Each row was made from one small tree. Brackets hold a mark, then the marks that hang from it, in alphabetical order. Every link used is in the known rows. Write each row's tree.
Known rows
{N {H P R Z}}: 18.6, -0.8, 0.0, 34.3, 6.7, 11.8, -17.1, 7.8, 17.3, -0.3, 2.6, 4.3, -12.6, 11.1, 7.2, 48.8, -29.3, 57.6, -2.4, 2.2, -1.4
{Y J P}: 0.2, -30.2, 2.2, -5.3, -27.3, -12.9, 0.8, 14.3, 5.3, 3.8, 5.9, 9.9, 17.7, 21.2, -9.9, -8.3, 30.4, 3.2, 44.1, -3.9, 1.8
{P {H N} S {Y J}}: -34.1, 19.9, 7.0, -55.1, 27.2, -6.3, 8.0, -26.2, 37.5, -1.8, 9.7, -9.9, -5.5, -57.7, -1.5, -23.3, 20.3, -45.5, -17.5, -5.8, -2.8
{J {Y P}}: -7.9, -32.4, 0.4, 20.0, -19.7, -7.0, 2.7, 32.0, -25.6, 10.2, -20.1, 5.7, 17.8, 74.5, -14.4, -36.6, 8.2, 21.8, 62.1, -3.2, 8.0
{Y {P H S}}: -13.4, -18.1, -15.1, 7.0, 1.2, -5.0, 5.9, -10.8, -4.9, 7.4, -5.1, -3.9, -7.7, 8.0, -4.9, 3.2, 19.4, -6.8, 10.1, 2.6, 9.0
{J {Y {P H}}}: -29.6, -15.5, -1.8, 15.7, 2.9, 3.6, 1.7, 7.7, -18.8, 7.3, -22.0, 6.8, -10.3, 50.2, -10.8, -35.7, 12.6, 6.5, 64.8, 0.2, 9.1
{R {H Z}}: 32.1, -0.4, -14.2, 1.7, -50.7, 21.7, -18.6, 32.0, -7.6, -5.4, -0.9, -9.8, 19.8, 33.5, 3.7, -8.1, 6.3, 12.1, 9.1, 14.1, -8.2
{U {Z H}}: 18.0, -35.0, 11.3, 58.2, -18.4, -13.2, -16.1, 44.4, -54.4, -6.5, -10.6, 8.3, 35.7, 49.8, -13.3, -22.0, -15.0, -49.9, 9.5, 13.2, -5.2
{R {H P Z}}: 31.2, 4.6, -20.6, 11.2, -41.2, 18.0, -21.7, 8.5, 8.8, -2.9, 15.1, -4.3, 2.3, 22.1, 7.0, 39.6, -6.5, 28.2, -3.4, 10.8, -10.2
{H N Z}: 20.5, -5.7, -2.8, 3.0, -23.4, 11.6, -17.7, 38.7, 1.1, -7.5, -14.5, -8.5, 23.6, -5.1, 8.5, -28.6, -4.6, -3.2, 35.6, 7.8, -8.3
{Y J}: 2.4, -25.6, 10.1, -2.9, -37.6, -10.6, -8.0, 29.7, 14.4, -1.2, -7.1, 0.7, 34.1, 10.9, -6.1, -34.0, 17.5, -10.4, 15.7, 3.0, -10.9
{P {H R} S}: -7.7, 1.2, 1.5, 11.2, 1.2, 0.3, 12.7, -8.9, -13.6, 0.5, -19.8, -7.2, -3.1, -14.6, 6.9, -13.3, 3.9, 4.3, -32.6, 2.3, 1.2
{N {H Z}}: 16.5, -18.8, -1.9, 24.7, -12.7, 11.6, -28.8, 46.7, 16.4, -0.5, -13.7, -9.4, 21.6, 32.4, -1.3, -3.2, -11.9, 17.6, 25.7, 11.9, -4.9
{H N}: 18.9, -27.1, 2.8, 11.5, -13.5, 1.6, -10.4, 25.9, -11.0, -2.0, -21.5, -12.4, 20.5, 5.2, 1.4, -16.8, 4.6, -8.6, 34.5, 6.1, -3.9
{Y P}: 8.9, -36.5, -8.7, 23.7, -23.3, -3.3, -4.2, 23.3, -15.6, 5.9, -13.2, 2.6, 13.1, 42.0, -7.1, 1.2, 23.8, 14.2, 44.8, 1.8, 5.6
{R H}: 30.4, -18.9, -8.7, 12.2, -39.6, 12.3, -11.8, 18.9, -16.8, -0.1, -9.9, -14.5, 17.2, 45.1, -1.3, 5.5, 15.3, 5.6, 9.8, 12.6, -3.8
{H R Z}: 17.6, 2.4, 4.0, 18.4, -33.1, 12.4, -5.2, 35.1, -10.8, -6.3, -19.3, 3.8, 19.3, 11.9, 11.2, -29.1, 0.9, 28.5, -1.4, 2.3, -6.3
{J {Y {P {H N Z} S}}}: -23.0, 9.3, -9.4, -19.0, 14.0, 4.0, 8.9, -3.1, -13.3, 3.2, 0.9, -0.8, -7.3, 5.9, -1.6, -40.7, -13.2, -0.3, 52.0, -1.6, 8.7
{S {P {Y J}}}: -1.0, 8.5, 9.3, -34.7, -15.2, -8.4, 0.8, 13.2, 58.0, 3.7, -30.5, 2.9, 28.7, 23.0, -12.5, -59.8, 33.4, -47.2, -10.2, -8.4, -4.3
{P H}: -5.1, -15.4, -1.3, 23.3, -13.4, 9.4, -12.6, 16.2, 3.8, -1.7, -27.9, -7.1, 2.7, 5.5, 1.2, -23.0, 17.6, -15.8, 19.8, 9.2, -4.7
{Y J {P H S}}: -22.3, -12.8, -6.2, -20.3, -2.2, -14.3, 10.8, -19.6, 10.9, 4.9, 13.5, 4.3, -4.9, -11.8, -8.7, -8.8, 23.9, -15.1, 11.4, -2.8, 4.5
{Z {H N R}}: 14.5, -3.6, 11.5, 31.0, 12.6, -3.7, -1.8, 12.0, -45.1, -7.0, -8.7, 2.7, -4.1, -10.8, 2.0, -10.2, -33.5, -10.1, -10.2, 5.0, -0.9
{J {Y {P {H R} S}}}: -27.8, 1.0, 2.3, 4.7, 17.1, -5.7, 27.8, -17.1, -34.2, 9.7, -13.2, 6.9, -14.0, 30.1, -5.3, -27.5, -0.2, 26.1, 14.9, -8.2, 15.7

Which tree is each row?
-19.0, 17.4, 10.0, -27.1, 6.0, -19.4, 20.6, -24.6, 38.7, 4.6, 24.0, 7.0, 1.4, -28.7, 0.1, 25.1, 7.2, 17.5, -70.2, -14.7, -3.0 => {H {P S {Y J}} R}
-19.8, 0.0, 7.8, -5.6, 5.6, -1.1, 12.8, -26.3, -5.2, -0.2, 4.1, 19.0, -28.0, -10.9, 0.5, -3.4, 29.1, 13.2, 31.4, -8.1, 7.8 => {Y J {P {H R}}}
15.6, 31.9, -15.9, -26.5, -2.2, 23.7, -14.3, -11.8, 26.8, -4.5, 26.8, -6.8, -14.4, -15.8, 10.4, 48.9, 1.5, 12.7, -5.6, 1.9, -4.5 => {R {H N {P Y} Z}}
-13.9, 21.8, 13.0, -44.4, 27.2, -17.5, 20.4, -38.7, 31.5, 1.9, 28.2, 2.1, -8.0, -54.9, 4.4, 30.5, -3.9, 9.6, -49.6, -17.5, -0.8 => {H N {P S {Y J}} R}
-39.3, 29.9, 13.6, -40.5, 18.3, -6.1, 21.1, -26.8, 27.7, 0.0, 4.7, 2.0, -8.5, -43.3, 1.5, -24.4, 23.8, -14.3, -53.1, -10.4, -0.3 => {P {H R} S {Y J}}
-2.7, 21.3, 3.2, 11.1, 25.9, 14.8, -11.3, 0.3, 36.5, 1.3, 8.3, 4.1, -21.5, 1.0, 6.9, 52.8, -12.5, 50.6, -24.6, -6.5, 1.0 => {N {H {P Y} R Z}}
-21.8, -0.6, 7.7, -37.7, -13.4, -17.4, 9.5, 13.6, 39.4, 4.2, 6.6, -7.3, 32.8, -6.1, -8.7, -30.6, 24.4, -23.2, -40.7, -5.5, -6.6 => {P S {Y J}}
19.8, 12.0, -3.6, -1.4, -0.2, -0.6, 5.5, -9.9, -2.0, -2.5, 10.6, -1.3, 0.7, -36.8, 15.7, 29.3, -32.7, 33.5, -27.4, -2.0, -3.6 => {H N {P S} R Z}
8.9, -6.1, 3.4, 54.1, 2.2, -8.7, -5.2, 3.1, -23.0, -2.1, 5.3, 12.0, -11.6, 4.0, -1.3, 30.8, -36.3, 13.8, -43.6, 3.5, -5.6 => {Z {H P R}}
-4.4, 36.8, 7.6, -23.5, 40.3, 15.8, 11.1, -29.1, 22.6, -0.8, -46.8, -0.4, -27.9, -24.1, 5.9, -35.5, 18.6, -36.9, -1.8, -8.5, 9.0 => {S {P {H N R} Y}}
-17.1, -6.6, 9.1, -11.0, 23.7, -8.9, -16.0, -6.4, 64.6, 6.7, 21.0, 0.6, -7.6, 2.8, -10.2, 46.6, 5.6, 12.1, -8.5, -5.7, -3.3 => {N {H {P {Y J}}}}
12.4, 12.5, -10.3, -18.4, 8.7, 13.3, -9.2, -24.2, 14.9, 1.3, 18.5, -11.5, -18.5, -5.3, 2.9, 61.3, 9.9, 8.1, -5.0, -0.2, 0.0 => {R {H N {P Y}}}
18.6, -17.8, 13.9, 67.9, 2.4, -13.6, -4.9, 5.3, -58.3, -5.7, 6.0, 22.0, 2.5, 27.4, -4.2, 33.3, -30.9, -10.6, -20.3, 3.6, -1.9 => {U {Z {H P R}}}
-11.6, -4.0, -8.1, 7.7, 11.9, -2.4, 21.0, -27.4, -24.5, 5.6, -4.8, 4.1, -20.8, -3.3, 2.8, 11.5, 14.1, 17.1, -5.6, -3.2, 13.8 => {Y {P {H R} S}}
34.0, 9.8, -23.0, -18.5, -17.4, 9.4, -8.1, -12.7, 2.7, -2.0, 29.8, -15.3, 1.6, -14.8, 9.9, 47.3, -25.7, 16.9, -16.6, 9.4, -6.2 => {R {H N {P S} Z}}
-20.7, 48.2, 0.4, -34.6, 30.1, 17.1, 13.4, -17.3, 12.2, -6.4, -2.2, -6.9, -20.0, -61.1, 16.0, -19.2, 1.3, -8.4, -35.1, -5.1, 1.8 => {P {H N R Z} S Y}
10.0, 13.8, -15.3, -31.4, 12.4, 2.5, 2.4, -34.2, 15.2, 4.5, 27.8, -19.8, -8.9, -12.0, 2.3, 63.9, -0.5, 3.2, -40.7, -0.1, 1.6 => {R {H N {P S Y}}}
-25.6, -9.8, -4.8, -11.1, 25.3, -6.1, 14.2, -14.7, -25.0, 8.6, -7.1, -4.5, -10.6, 16.7, -8.3, -30.0, -4.5, -5.8, 51.6, -2.6, 13.2 => {J {Y {P {H N} S}}}
-10.3, 24.7, 3.9, 3.9, 45.8, -15.0, 12.9, -26.7, -2.6, 0.3, 25.1, 0.2, -20.8, -39.2, 1.1, 42.4, -40.0, -6.1, -80.8, -6.2, 0.8 => {Z {H N {P S Y} R}}
-21.4, 43.2, 1.4, -45.3, -4.6, 12.8, -7.8, 2.7, 74.2, -4.7, -23.8, 9.1, 1.2, -13.5, -3.0, -71.9, 29.2, -58.1, -6.1, -3.9, -7.9 => {S {P {H Z} {Y J}}}
0.8, 8.5, -5.3, -0.3, -2.8, 21.8, -17.8, 14.6, 5.3, -10.0, -15.0, -6.8, -4.5, -34.8, 11.6, -29.6, 0.4, -18.2, 38.1, 9.7, -6.8 => {P {H N Z}}
2.7, 11.8, 19.1, 30.2, 42.0, -7.7, 1.2, -14.9, -42.4, -7.3, 16.1, 18.8, -15.2, -10.5, -1.4, 41.8, -24.5, -26.4, -22.4, -5.9, 3.6 => {U {Z {H N {P Y} R}}}
20.9, -5.0, -8.2, 12.0, -14.2, 8.5, -19.4, 16.2, 16.1, -5.4, 3.5, -1.4, 4.6, -17.9, 10.2, 15.7, -16.7, 13.5, 23.5, 4.6, -10.2 => {H N P Z}
35.9, 4.9, -11.1, -12.5, -31.4, 24.2, -15.9, 18.7, -11.8, -8.0, 2.0, -13.9, 11.5, 4.6, 8.4, -4.1, -3.4, 3.5, 30.1, 12.3, -6.0 => {R {H N Z}}
-17.5, -6.8, -3.1, -37.4, 18.3, -12.6, 12.1, -33.3, 5.9, 2.2, 17.8, 0.8, -13.0, -37.9, -4.5, -2.4, 15.8, -22.9, 32.0, -4.2, 6.1 => {Y J {P {H N} S}}
-2.6, -27.9, -3.4, -19.7, -23.6, -24.8, 12.4, 3.9, 3.8, 7.4, 14.6, 2.1, 26.7, 17.8, -10.7, -7.8, 19.5, -0.8, 7.7, -3.9, 3.6 => {Y J {P S}}
24.0, -15.8, 22.9, 45.9, 13.0, -8.9, -1.0, 16.0, -79.8, -10.8, -7.3, 11.7, 11.7, 10.3, -2.8, -7.7, -27.8, -33.6, 12.4, 4.4, 1.9 => {U {Z {H N R}}}
-23.6, 5.2, 4.8, -10.0, 36.8, -3.3, 27.4, -29.9, -41.7, 7.2, -7.8, 3.4, -25.3, 4.7, -0.7, -22.7, -10.2, 18.3, 33.3, -9.3, 18.5 => {J {Y {P {H N R} S}}}
6.6, -3.3, -1.5, 40.2, 6.4, -20.3, 7.9, -5.2, -21.6, 1.8, 13.5, 5.0, -3.9, -3.7, -1.3, 34.1, -48.0, 9.4, -78.7, 3.0, -3.6 => {Z {H {P S} R}}
